Each row was made from one path, in order. Every step used is in the known rows, and no mark comes twice. Write each row's path.
(in the rows, 128 means zero)
Known rows
beniz, magu, novus: [ 94 142 112 130 107 127 162 158 124 121 117 137 143 139 131 102 172 122
 127 150 125 115 143 163 144 153 114 125 166 111  97 129 135 167  93 147
 134 136 132 132 156 146 145]
rovek, zopun, zorud, beniz, magu: [117 172 105 121 109 150 123 114 181 155 133 142  96 111  80 149  77 134
 132  90 115  85 117 131 153 145 138 102  96 105 152 145 176 194 142  90
 163 165 105 184 117 130 137]
tezot, beniz: [110 110 139 111 145 149 120 137 120 131 108 139 128 140 166 120 169 172
 145 149 117 107 130 115 116  94 123 115 139 110 164 128  98 152 124 116
 181 159 149 128 136 139 142]
rovek, zopun, zorud, beniz, tona: [111 157 110 112 118 157 120 123 160 153 130 129  94 110 129 182  42 124
 160 113 127  88 133 116 156 162 142 126 109 124 181 123 162 164 146  54
 156 179 105 168 119 130 136]
buru, tezot: [136  96 121 117 126 125 112 172  76 140 128  74 124 127 148 142 176 147
 116 162 121 123 118 145  74  73  98 146 165 127 161 113 123 117 108 136
 143 163 181  74 174 141 142]
vevas, zorud, beniz, magu, novus: [119 179 119 107 109 127 106 120 147  97 144 148 140 157  84 140 107 130
 116  61 118 105 132 162 169 189  85 110 132 113 101 153 167 150 122 106
 134  92 120 164 166 106 146]
tona, gugob, magu, novus, gepokin, mefete, dubas: [104  79 177 184 134 122 246 116  74 121 116 140 199 176 146  97 201  79
 117 167 145 158 148 101  91 177 161 132 138 107  78 152  53  35 142 198
  97  96 141 147 132 118 148]
gugob, tona: [147 141 121 147 154 153 154 153  82 135 104 129 100 139 183 153 185 129
 110 208 148 109 101  84  71  84 155 107 160 117 119  99  99 113 131 135
 168 112 164 112 158 112 122]
buru, kanir, vevas, zorud: [160 133 134 124 122 110  91 147 140 153 112  95 104 131 113 109 138 145
 126 111 150 128 115 130 129  63 135 133  89 144 112 122 118 124 138  92
 104 136 182  77 137 121 109]
kanir, vevas, zorud, beniz, tona, gugob, magu: [126 142 152 118 138 106  41  99 107  57 130 102 109 106  88 141  58 136
 146 124 130 149 116 103 141 168 161 150  78 120 103 162 163  75 158  93
 121  72 101 149 121 158 118]
fisezar, novus, magu: [ 90  99 134 134 123 107 144 125 101 177 132 117  80 106 169 131 181 104
 126 179 171 151 134  95  75 152 121 103 149 137 101 136 157 141 101 138
 154 146 139 146 163 129 158]
fisezar, novus, tona, gugob, magu: [105  65 158 165 154 107 158 116  80 101 136 140 131  83 152 123 156  75
  82 179 137 189 110  39  53 166 149 105 146 135  83 136 104  59 100 154
 165 110 118 163 132 130 159]
kanir, vevas, zorud, beniz, magu, novus, gepokin: [ 90 143  97 120 116 113 107  91 157  92 115 133 161 118  84 119 108 157
 106  50 114 106 117 178 200 182  84  88 110 128  76 168 176 118 144 133
  86  53 124 174 167 107 106]
rovek, zopun, tezot, beniz: [135 149 129 135 140 180 191 137 183 172 114 171 113 110 142 143 149 154
 170 113 101  55 135 120 122  89 128 121 113 121 206 130  86 213 119 134
 152 196 104 143 122 114 158]
rovek, zopun, zorud, beniz: [142 156 121 105 125 152 157 121 167 172 124 136  98 111 114 165  78 135
 131  90 128  81 116  94 113 115 156 103  94  96 167 133 143 164 139  86
 159 176 120 157 131  99 142]
kanir, vevas, zorud: [125 155 153 125 128 131  85 146 122 124 112 105 106 106 113 125 135 166
 132 123 157  98 140 108 115  70 142 117  96 132 119 136 129 129 127 111
 109 121 160  87 160 132 117]
rovek, zopun, zorud, beniz, tezot, buru: [127 166 114 106 130 150 133 117 161 171 159 124 122 119  99 184  49 137
 116  79 120  89 129 135 144 131 123 115 105 133 191 135 171 164 136 112
 133 161  72 176  74 107 129]
zorud, beniz: [120 127 129 112 144 128  96 133 127 115 130 123 105 126 151 151 114 152
 123 135 142 129 124 123  89 103 126 121 135  94 151 141 140 131 138 115
 152 118 169 108 159 118 134]
dubas, mefete, gepokin: [116 154 133 159 175 153 145 155  78 178 112 176 128 162 135 126 148 125
 158 221 116 154 140 108  78  77 147 146 124 100 175 101  79 157 150 164
 142 162 201 126 107 167 130]
buru, kanir, vevas, zorud, zopun: [176 131 129 133 123  88  55 138 161 122 106 118 103 125 102 121 103 151
 122  89 150 150 118 124 158  99 152 117 100 163  72 146 155 117 139  87
  95 116 167  64 141 126  87]
kanir, buru: [136 128 135 121 122 167 132 151 127 116 130 108  98  83 160 130 146 135
 127 167 108 125 135 132 107  69 140 132 132  82 135 103 126 121 131 137
 112 142 149  79 161 138 108]
dubas, mefete, gepokin, novus, tona, gugob: [ 65 115 153 206 174 137 170  86  46 172 176 179 137 125 127 132 129  95
 166 215 123 169 165  69  70  99 126 154 153 109 122  99  45 103 141 187
 133 122 156 184  99 166 106]
tona, gugob, magu, novus, gepokin, mefete: [123  47 152 142 121 127 236 112  78  93 112 127 199 153 135 111 174  93
 102 181 156 145 140  90  93 136 158 145 163 113  86 143  82  41 119 183
 105 110 147 159 141 125 118]
tona, gugob, magu, novus: [141 101 145 137 138 108 208 150  97  89 115 129 154 140 135  81 168  79
 103 171 130 151 120  78  78 152 184 134 141  99  91 132  91  88  90 168
 139 127 118 130 145 130 155]
kanir, vevas, zorud, beniz, tona: [ 96 169 134 108 127 130  19 115 132  87 125 103 101 112 128 170  53 172
 159 107 146 105 141 143 167 143 115 135  99 130 132 143 171 125 162  69
 106  89 127 118 152 145 101]
zorud, zopun: [137 120 133 135 138 116  98 161 127 104 111 142 111 112 148 139 128 153
 121 155 154 145 143 104 112 107 162 111 157 134 116 145 147 133 117 129
 138 125 163  78 140 142 115]
tezot, buru: [111 108 142 136 136 143 134 161  97 140 138 117 120 120 189 114 162 130
 107 170 141 133 141 131  91  70 134 141 150 137 167 117 126 125  89 158
 147 158 143 104 104 122 127]
rovek, zopun, zorud, beniz, magu, novus, gepokin: [106 133  78 118 111 148 204  95 183 150 111 159 148 118  86 132 100 102
 113  60 103  90 111 153 183 198 121  84 124 116 125 144 161 160 127 114
 129 134  96 224 133  85 134]
beniz, tezot, fugas: [102 124 133 127 149 139  96 142 107 133 128 128 149 153 129 139 144 191
 161 159 152 128 149 144  97 101 125 151 159 136 172 115 108 161 134 129
 156 112 114  99 108 173 136]
zorud, zopun, tezot, fugas: [140 143 135 138 138 136 117 127 169 112 111 174 127 126 127 120 128 161
 162 113 165 129 139 120 117 128 149 116 130 155 152 118 116 183 128 141
 146 102  87  76 106 135 139]
dubas, mefete: [111 134 138 145 136 174 126 162  98 154 112 154 127 118 146 142 142 118
 155 179 118 122 137 110  64  62 144 154 144 117 153 105  95 159 144 141
 135 151 167 138 139 171 113]
dubas, mefete, gepokin, novus: [101 130 142 180 160 147 147 117  50 200 147 168 120 161 145 144 138 124
 169 221 146 128 154  95  93  64 121 148 169 106 149  95  87 165 167 164
 119 152 195 156 115 166 111]
zorud, zopun, rovek: [158 143 116 149 107 101 119 150 150 142 119 178  94  99 156 143 127 136
 142 132 153 123 128 119  97 119 149 120 137 117 116 118 163 172 148 134
 114 112 140  88 154 167 134]
buru, kanir, vevas, zorud, beniz: [163 137 125 104 139 104  52 108 160 129 125  98  92 131  99 135  87 160
 123  69 136 134  97 139 145  94 121 115  80 124 119 143 146 121 162  78
 102 109 168  97 145 106 107]
tona, gugob, magu: [153  95 151 153 150 115 147 151  88  99 126 112 125 112 126 101 163 107
 103 191 140 170 106  70  51 105 190 148 135 107 117 136 107  87 114 151
 162 135 150 112 117 155 145]
rovek, zopun: [122 130 132 151 134 155 180 177 125 160 115 138 105 102 165 149 145 138
 146 164 132  98 150 107  81  66 160 135 148 116 160 128 119 167  87 128
 151 192 166 108 147 131 137]
vevas, zorud, zopun, tezot, beniz, tona, gugob: [137 162 155 132 134 132  50  98 170  99 149 158 128 113  88 151  78 106
 186  79 110 119 148 101 177 195 120 142  92 176 144 124 130 128 142  67
 148 124  67 161 100 146 138]
vevas, kanir, buru, tezot, beniz, magu, novus: [152 137 113  81 104 150 130 112 130  97 158 106 153 161 104 124 163 136
 126  74  11  86 125 209 198 157  53 115 149  94 124  98 149 147 111 142
 119 145 111 171 167 137 114]
vevas, kanir, buru, tezot: [174 122 135 102 120 144 109 143  98 117 161  77 105 110 128 158 154 124
 111 126  73 114 117 154 106  66 101 136 148 107 151  79 143 103 119 152
  99 154 185  79 180 136 110]
beniz, tona, gugob, magu, novus: [113 105 138 141 131 118 175 155  87  78 115 123 154 131 151 102 135  73
 132 193 122 158 136 103 116 194 167 170 154 118 103 126 106  84 103 140
 142 128 102 145 125 159 146]
beniz, tona, gugob, magu, novus, gepokin: [104  58 114 146 131 112 195 126  83  86 109 120 174 114 151  97 151  75
 124 182 125 175 112 110 123 203 158 163 164 151  98 123 106  50 105 158
 129 115 118 160 125 136 133]
rovek, zopun, zorud, beniz, magu, novus: [116 175 101 106 101 140 183 112 187 149 125 149 126 137  87 137  87 112
 130  64 101  73 135 140 174 194 125  89 115  92 125 139 165 195 119 102
 144 164  80 200 135 104 150]

Write each row's path
[106 131 127 128 132 140 106 162  98 146 149 105 135 127 144 146 133 144
 110 168 142 130 150 145 106  91 109 155 160 149 175 123 143 127 115 158
 117 131 123 111  89 148 122] -> beniz, tezot, buru
[151  85 124 134 129 125 136 157 115 170 132  98 112 137 179  98 163 106
  98 151 134 166 109 152 101  66 129 156 142 153 151 105 126 118  98 133
 144 180 165  88  85 109 119] -> tezot, buru, kanir
[132  59 124 148 145 112 229 125  90 104 106 129 181 121 131  76 188  79
  87 168 126 170  96  94  86 159 173 131 156 125  86 129  92  53  99 181
 127 105 138 151 140 112 142] -> tona, gugob, magu, novus, gepokin
[138 163  96 103 103  98  79 106 179 113 125 116 133 156  77 107  95 135
 124  38 110 118 116 189 207 166  89 113  91 118  65 153 166 150 145  94
  91  89 132 140 154 114 108] -> buru, kanir, vevas, zorud, beniz, magu, novus
[142  89 136 111 138 161 106 129  98 112 133  74 122 116 153 123 160 181
 145 143  83 130 123 184 102  71  95 146 159  98 162  87 128 125 116 142
 146 146 107  74 151 147 108] -> kanir, buru, tezot, fugas
[ 94 100 133 143 102 117 167 108  86 169 160 114  80 114 156 139 170 141
 150 197 186 124 152 115  98  98 124 122 181 128 100 135 129 146 119 159
 131 127 145 132 160 141 125] -> gepokin, novus, magu
[ 96 119 112 163 142  98 181  99  68 192 163 138  81 153 142 129 173 147
 151 239 195 161 156 115 114 110 124 120 173 119 122 130 115 149 127 181
 142 134 173 127 127 138 140] -> mefete, gepokin, novus, magu
[145 151 138 106 133 129  77 124 132 113 137 133 106 134 115 172  99 152
 121  84 143 117 122 115 106 116 115 112 121 122 152 143 150 121 139  87
 144 105 167 123 165  98 147] -> vevas, zorud, beniz
[117  93 139 118 139 126 162 125 100  77 114 137 171 156 158  92 143 106
 147 172  86 143 130 117 153 213 152 154 153 118 119 133 100 101 113 119
 172 137  70 180 112 153 149] -> tezot, beniz, tona, gugob, magu, novus
[151 143 145 110 122 158 129 131 128 112 152 119  94  93 135 146 142 114
 115 139 102 116 137 120 107  67 141 127 128  95 134  87 133 125 124 140
 107 141 182  98 155 133 107] -> vevas, kanir, buru
[ 92 138 193 166 118 151 146 145  86 158 126 132 137 174 174 148 178 138
 155 185 166 111 195 117  83  94 130 134 131 101 134 132  83 121 151 141
 122 141 176  83 149 146 135] -> gepokin, mefete, dubas
[ 93  66 148 136 114 155 153 123  87 138 106 116 153 134 161 153 166 150
 127 186 179 120 152 117  93  62 116 149 160 134 143 133 105  88 140 147
 117 141 201 113 151 132  97] -> novus, gepokin, mefete
[ 84 106 134 140 141 118 207 131 115 102 135 140 166 100 148 107 158  81
 116 142 116 154 159  98  86 168 144 124 152 104  96 116  63  80  80 167
 141 115 106 135 145 114 141] -> magu, novus, tona, gugob
[149 110 115 126 122 124 209 167 101  99  87 149 158 146 166 109 178 126
  94 180 140 129 110 108 107 147 159 120 168 112 109 138 106 123  99 165
 133 119 139 109 158 112 159] -> gugob, magu, novus
[117  94  95 132 131 118 235 151 113  73  88 180 166 112 165 122 178 132
  74 173 133 157 125 110 112 177 139 101 173 135  97 144  79  95  97 185
 140  75 120 122 145 100 150] -> gugob, magu, novus, tona
[147 182 146 136 122 127  83 125 185 114 133 146 114  86 109 128  92 145
 122  77 155 112 140 131 164 103 136 103  80 181 122 147 156 140 121 151
  75  94  86  91  93 104 106] -> kanir, vevas, zorud, zopun, tezot, buru
[182 116 111 144 125 121 126 136 170 149 129 142 114 117 146 114 122  97
 116 107 150 164 106 142 137  97 128 133 122 187 143 114 137 143 118 151
 107 143 123  75  73  96 121] -> zorud, zopun, tezot, buru, kanir
[156 153 107  94 132 104  19 109 153 128 138  91 107 141  61 165  67 175
 131  70 140 128 107 154 164 115  96 132  90 140 127 145 155 124 184  76
  73  80 150 101 132 131 101] -> buru, kanir, vevas, zorud, beniz, tezot
[193 165 120 129 111  99  76 122 203 134 107 134 103 110  77 123 104 127
 138  63 165 125 109 123 167 106 141 113  74 182 101 132 134 150 159 104
  68 101 134  61 125 108 108] -> buru, kanir, vevas, zorud, zopun, tezot
[143 157 146 135 131 104  60 141 142  95 111 132 105 106 109 134  98 178
 129 109 154 124 142 107 148 108 164  96 102 146  82 164 160 124 132 109
 102  95 145  79 153 135  95] -> kanir, vevas, zorud, zopun
[ 60 127 105 136 135 106 152 101 142  75 152 146 153 104 105 117 108 103
 113  96  91 159 150 138 136 213 103 117 134  90  81 148 123 101 101 161
 144  70  84 184 139 128 137] -> zorud, beniz, magu, novus, tona, gugob
[ 84 109 165 171 120 141 226 130  92 147 105 142 189 185 183 126 200 109
 138 152 155 115 178 150 113 152 115 117 160 118 106 133  63  84 138 174
  87 116 165 120 164 101 134] -> magu, novus, gepokin, mefete, dubas
[104 172 104  88  93 117 131 104 162 132 128 132 140 153  83 115  98 119
 114  78 120  96 116 139 176 201 106  93 110  90 114 135 162 171 148  95
 140 115  90 180 144 113 151] -> zopun, zorud, beniz, magu, novus
[134 130 123  92 123 108 148  92 122  84 126 115 146 145 104 112  70  64
 125 122 125 144 105  86 153 241 166 126 107 100 112 128 135  93 152  86
 148 107  59 190 110 121 157] -> zopun, zorud, beniz, tona, gugob, magu, novus
[171 159 121 108 126 135  79  88 188 150 140 115 102 122 101 119  82 122
 114  29 138 117  97 161 158  90 100 121  52 157 156 131 146 137 148 117
  75 107 113 106  91  68 117] -> zopun, tezot, buru, kanir, vevas, zorud, beniz
[ 86 108 155 125 152 137  82 125 105 118 139 110 126 128 156 116 126 127
 184 168  98 140 156 115 128 141 130 171 130 119 157 112 104 112 126  89
 181 171 108 157 104 175 133] -> tezot, beniz, tona, gugob
[144  98 105 123 132 122 107 160 108 169 148  95 132 144 137 131 140 122
 114 142 139 163 118 171 121  83 101 169 149 167 162 110 135 126 120 133
 113 156 145  90  75 130 117] -> beniz, tezot, buru, kanir
[208 141 130 136 110 119 112 131 182 150 144 152 116 124 106 135 108  94
 105  54 149 156 105 139 150 115 122 127 108 218 131 119 143 133 113 113
 101 135 119  93  81  77 120] -> vevas, zorud, zopun, tezot, buru, kanir
[114 102 114 114 114 138  71 144  94 128 132  91 131 151 115 119 173 182
 137 133  70 115 106 189 147 117  56 133 153 130 154 139 150 159 122 120
 180 165 138 141 146 169 141] -> buru, tezot, beniz, magu
[168 148 137 131 114 136 111 120 169 172 135 110 112 106 109  99 132 112
 121  71 147 110 109 145 140  70 107 140  64 180 152 111 114 142 128 130
  78 141 110  80  85  90 119] -> zopun, tezot, buru, kanir, vevas, zorud
[122 112 105 129 131 110  84 149 127 158 131  74 129 125 135 106 117 155
 117 149 140 148 124 175 147  64 118 164 116 155 139 124 134 127 134 148
  78 137 125  79  73 150  89] -> beniz, tezot, buru, kanir, vevas
[157 124 103  89 117 119  79 106 159 172 160  93 125 159  86 142  68 117
  98  75 136 150  88 154 157 135  95 130  97 150 173 111 155 128 171  85
 122 134 106 138  61 104 124] -> zopun, zorud, beniz, tezot, buru, kanir
[137 140  96  88 124 104  52  88 172 166 144  77 117 138  85 121  55 142
 108  70 136 136  99 154 181 121 110 121  60 136 147 126 156 134 183  95
  78 114  88 130  61 114  94] -> zopun, zorud, beniz, tezot, buru, kanir, vevas
[136  75 124 106 136 114 143 133  69  85 121  91 177 166 150 112 154 110
 141 159  59 143 110 149 147 202 112 165 169 129 131 124 110  86 104 127
 169 155  77 170 136 151 160] -> buru, tezot, beniz, tona, gugob, magu, novus
[ 79 166  86 143 112 170 246 125 205 131 112 217 164  98 124 135 156 133
 154  74  62  67 156 170 191 199  78 100 135 139 139 137  81 211  91 165
 147 138  40 204 119 105 162] -> rovek, zopun, tezot, beniz, magu, novus, tona
[174 123 135 136 124  99  69 133 153 131 120 115 114 116 128 112  99 141
 100  81 144 167 122 146 173  91 147 121  97 185  85 146 172 106 117 110
  98 124 132  80  88 108  78] -> tezot, buru, kanir, vevas, zorud, zopun
[196 142 115 143 103  87  85 114 176 161 131 149  95 112 131 112  97 128
 116  58 141 138 108 161 156  99 134 125  80 158  87 118 190 145 143 118
  70 114 104  87  90 127  98] -> tezot, buru, kanir, vevas, zorud, zopun, rovek
[142 149 120 123 115 112  33 105 154 125 150 100 102 134  93 109  83 150
 104  48 114 144 100 201 188 111  89 131  77 145 106 155 197 131 141 103
 112 111 120 133  83 120  94] -> tezot, buru, kanir, vevas, zorud, beniz, magu
[129 159 117  88 123 123  73 110 148 144 142 111 126 134  69 173  70 149
 124 104 149 110 113 104 132 152 112 112 104 112 172 128 141 150 185  79
 123 101 116 138 118 132 149] -> zopun, zorud, beniz, tezot
[126 132 130 120 131 140 182 112 139  91 122 157 170 140 133  97 143  82
 159 140  94 116 129 111 162 222 134 157 125 129 147 119  76 134 126 138
 141 136  45 179 101 136 173] -> zopun, tezot, beniz, tona, gugob, magu, novus
[ 94 132 116 115 120 135 145 138 138 113 109 155 160 165 141  97 175 150
 135 125  84  98 139 167 176 170  93 116 154 107 121 140 122 178 105 131
 167 141 109 170 141 140 147] -> tezot, beniz, magu, novus
[141 140 141 112 138 113 118 108 108  54 142 137 148 148  99 143  79  85
 127 104 113 152 128 115 144 229 144 149 135 126 102 148 149  71 129 100
 139  88  89 176 146 117 146] -> vevas, zorud, beniz, tona, gugob, magu, novus
